In the rows, 128 means zero.
Known rows, with every step that occurs:
lebaf, pedam, risito, voka, gekor: [135 110 171 124 130 143  94 108 153 153  76 130  85 144 134 123 141 135
  95 117 115  75 128 115 152 148 152 166 136]
voka, gita, pedam: [113 125 135 133 131 116 101 140  80 139 110 124 145 110 126 131 127  86
 119 114 128 125 112 131 123 126 103 133 135]
voka, lebaf: [ 86 111  59 132 145 124 117 158 124 126 161 145 144 139 121  98 138 126
 142 125 117 116  71 122 113  91 125 134 154]
risito, pedam: [133 136 127 141 119 130 112 161 153 118 124 126 149 139 136 112 137 143
 162 139 130 122 105 139 132  90 119 144 123]
risito, pedam, lebaf, voka, petuk: [134 104 135 147 130 162 138 166 156  84  89 146 143 112 143  99 132 141
 143 137 127 137  91 124 123  97  98 117 105]
lebaf, pedam: [138 167 131 117 111 107 125 140  89 138 154 124 121 121 141 129 115 103
 126 131 108 118 154 132 150 144 139 130 110]
lebaf, voka, gita: [133 108 166 145 155 136 147 112 140 109 141 120 111 136  97  42 130 136
 131 124 112 150  75 125 144  82  95 110 108]
konaz, risito, voka, petuk: [134  89 121 128 148 157 105 118 137 124 134 135 132 132 127 131 132 140
  94 116 128  75 134 121 101 125 126 130 148]
risito, voka: [153 113 147 121 133 137 134 131 101 166 122 130  98 134 111 121 131 127
  99 121 131 104 135  98 127 161 137 135 150]
gita, pedam, risito, voka: [151 126 171 117 122 130  76 110  62 169  97 119 107 110 134 133 148 117
  95 114 156  85 176 107 136 164 121 151 109]
voka, risito: [118 113  88 135 141 157 146 130 157 102  85 124 124 146 116 130 129 129
 108 133 111 109  58 135 123 120 144 151 150]
gita, pedam: [117 135 103 123 120 117 102 144  53 132  84 134 145  96 164 172 128  89
 117 121 133 118 141 127 108 159 101 136 128]
konaz, risito, voka, gita, pedam: [133 113 139 127 141 117  84 132  93 153 112 118 129 113 123 117 132  93
  90 102 131  93 124 124 119 128 104 139 147]
gita, voka, lebaf, pedam, gekor: [113 156 158 123 119 118 102 131  88 119 161 126 104 136  93  84 143 108
 118 143 109 111 137 132 168  99 130 126 104]
petuk, voka: [134 125 147 132 119 141 122 129  84  97 170 136 144 145 118 118 105 133
 110 148 151 136 143 112 109 120 130 121 145]
pedam, lebaf: [149 134 155 129 107 122 125 180 191 145  88 127 122 111 120 110 123 111
 121 124 146 142 134 126 157 131 150 129 133]
gita, voka: [127 109 142 141 140 139 156 129 147 111 120 122  80 140 121  94 127 138
 124 132 103 153  95 114 145 133 114 115 145]
voka, risito, pedam, lebaf: [147 130 126 145 107 142 122 209 231 121  59 124 136 131 119 101 131 123
 135 135 138 125  71 138 156  96 153 156 140]
konaz, risito, pedam, gita, voka, lebaf: [106  97  62 151 148 127 120 142 152 117 175 131 114 140 131  70 138 132
 149 132 110 113  38 121 136  93 116 130 144]
petuk, voka, risito, pedam: [130 121 107 150 123 162 122 164 148  77 118 129 157 164 120 108 123 147
 134 156 132 111  58 134 114  79 132 158 151]
gita, voka, risito, pedam: [125 112 104 155 136 160 143 163 188  85  84 120 116 161 123  94 138 150
 143 146 101 122  29 136 137  88 123 153 153]
risito, voka, lebaf, pedam, gita: [144 138 102 124 116 111 136 127  28 183 196 133 111 110 130 129 115  80
 125 131 125  92 109  98 153 188 158 134 109]
gita, voka, gekor, pedam, risito: [135 120 211 142 149 153  67  91 199 120  81 132 107 140 144  57 164 166
 131 140 128 122 128 138 159  99 124 154 104]
gekor, pedam, lebaf, voka: [166 129 178 136 139 142 135 156 162 114  66 147 115 100 148  43 139 135
 130 143 128 162 114 117 146 117  97 113  98]
konaz, risito, pedam, lebaf, voka: [164 124 142 142 128 133 122 162 199  90  73 128 118 107 155  59 138 145
 135 131 133 135 102 135 147  82  90 120  94]

Rows:
[136  90 131 146 140 151 116 151 252  85  21 140 107 129 164  84 140 152
 119 123 109 112  65 136 137  86 108 145 133]
konaz, risito, pedam, lebaf, voka, gekor
[169 131 213 123 140 142  74 102 118 173 119 128 107 129 119  69 157 148
 109 131 152  98 170 112 149 137 134 150 107]
gekor, pedam, risito, voka
[126  81 137 130 144 156 130 128 166 148  58 143  89 150 129 136 133 136
  93 116 108  90  90 105 123 152 145 156 181]
risito, voka, gekor
[117 160 133 121 118 108  67 116 109 133 176 118 131 124 134  90 146 126
 139 126 135  97 151 141 164  99 136 148  78]
voka, lebaf, pedam, risito
[122 150 178 118 109 124  77 115  50 125  90 126 139 101 119 153 147  93
 105 135 147 106 179 139 135 128 109 133  90]
gita, pedam, gekor
[110 106 104 126 145 131  88 135 110 156 158 135 119 140 107  80 155 138
 121 118 138  87 101 106 130 105 133 148 140]
pedam, risito, voka, lebaf
[129 113 178 144 136 137 120 127 126 112 195 121 141 159  73  66 108 128
 116 134 141 144 106 121 131  79 131 119 149]
petuk, voka, gita
[129 133 182 134 133 123  67  90  90 117 109 110 129 104 135  88 152 120
 125 117 150 119 142 137 148 102  87 137  62]
lebaf, voka, gita, pedam, risito
[127  80 126 155 142 151 129 112 215 108  78 128  84 147 153 112 132 142
 124 129  99 105  51 128 146 128 131 146 149]
konaz, risito, pedam, gita, voka, gekor
[151 128 139 146 103 150 121 208 210 105  77 128 143 139 114  96 119 125
 126 145 149 129  80 130 146  91 153 152 149]
petuk, voka, risito, pedam, lebaf
[148 113 145 155 123 138 157 126 122 130 139 118  86 130 131 103 124 126
 149 144 119 143  77 110 161 152 124 122 114]
risito, pedam, gita, voka
[132 117  95 150 139 161 142 150 159  74  76 129 133 144 140  90 142 153
 146 147 108 117  32 137 125  82 104 150 121]
lebaf, voka, risito, pedam
[147 121 134 151 113 148 139 209 243 112  53 121 112 136 116  84 130 128
 133 138 125 138  55 131 166  99 145 149 150]
gita, voka, risito, pedam, lebaf
[111  92 136 139 133 158 120 126 153  91  95 149 127 159 132 133 114 141
 102 139 124 117  97 116 109 119 140 145 176]
petuk, voka, gekor
[159 122 187 121 128 136  93 100 110 166 125 116  96 131 112 103 148 142
 103 118 154  91 168 109 149 144 138 146 108]
pedam, risito, voka
[114  86 121 140 152 158 146 112 167  88  45 148  96 136 157 111 136 148
 117 128  94 123  64 119 121 121 102 135 135]
lebaf, voka, gekor
[129  91 134 130 141 162 130 131  98 138 132 143 129 133 117 143 128 132
 107 124 126  98 125 106 105 146 132 129 151]
risito, voka, petuk
[134 107 164 140 166 162 114 119 173 107  53 163 122 132 163  62 149 155
 130 148 100 134  83 126 120 112 100 140 134]
lebaf, voka, gekor, pedam
[122  83 134 158 136 156 147 124 184 117  73 134  81 147 144 122 129 135
 134 135  97 122  44 115 150 146 134 146 151]
risito, pedam, gita, voka, gekor
[140 123 203 137 151 153  66  81 176 111  75 139 121 127 157  53 167 168
 134 141 134 119 132 140 149  96 109 151  80]
lebaf, voka, gekor, pedam, risito
[159 108 136 118 143 130 102 114 147 151 128 120 102 133 126 107 135 138
  83 110 133  76 147 118 122 133 129 136 150]
konaz, risito, voka
[147 122 108 149 116 146 140 124 115 134 126 120 135 126 134 139 125 113
 145 146 136 105  57 128 145 147 150 152 105]
voka, risito, pedam, gita
[140 107 155 142 145 166 132 151 148  94  88 157 142 106 147  80 135 138
 131 142 125 144 106 121 121 111  99 112 108]
gekor, pedam, lebaf, voka, petuk
[106  98  74 126 149 131 122 160 102 156 155 146 121 144 107  93 140 126
 118 119 119  96  76  98 113 117 131 140 174]
risito, voka, lebaf
[119 112 125 127 154 136  75 137 117 162 154 145 128 140 113  53 162 143
 127 128 137  92 105 110 130  99 129 152 140]
gekor, pedam, risito, voka, lebaf
[139 133 112 138 128 123  79 142 200 102 132 117 154 138 150  99 141 154
 146 128 132  95 116 159 126  62 112 145 122]
konaz, risito, pedam
[136 150 195 133 107 134  84 128 129 115 119 120 142 136  98 106 154 136
 140 149 145 110 151 149 153  75 123 140  88]
risito, pedam, gekor
[133 100 162 130 136 161  97 107 107 136 133 132 128 131 116 130 142 144
 110 123 145  88 148 114 122 134 132 138 117]
pedam, risito, voka, petuk
[120  78 136 150 141 154 157 106 172 125  75 135  70 142 139 129 124 127
 117 130  96 126  54 109 148 165 140 137 152]
pedam, gita, voka, gekor
[125  98 137 144 132 144 155 113 152 127  89 133  66 138 146 130 118 115
 115 132  87 120  67 111 160 173 146 139 146]
lebaf, pedam, gita, voka, gekor
[132 112 174 140 150 162  94 131 162 110  95 164 145 151 144  80 131 149
 118 156 122 130 107 123 110 110 131 147 165]
petuk, voka, gekor, pedam
[130 141 167 137 116 153  95 129 149  98  94 117 140 148  92 107 155 136
 128 152 134  97 106 153 150  70 133 154 101]
voka, risito, pedam, gekor
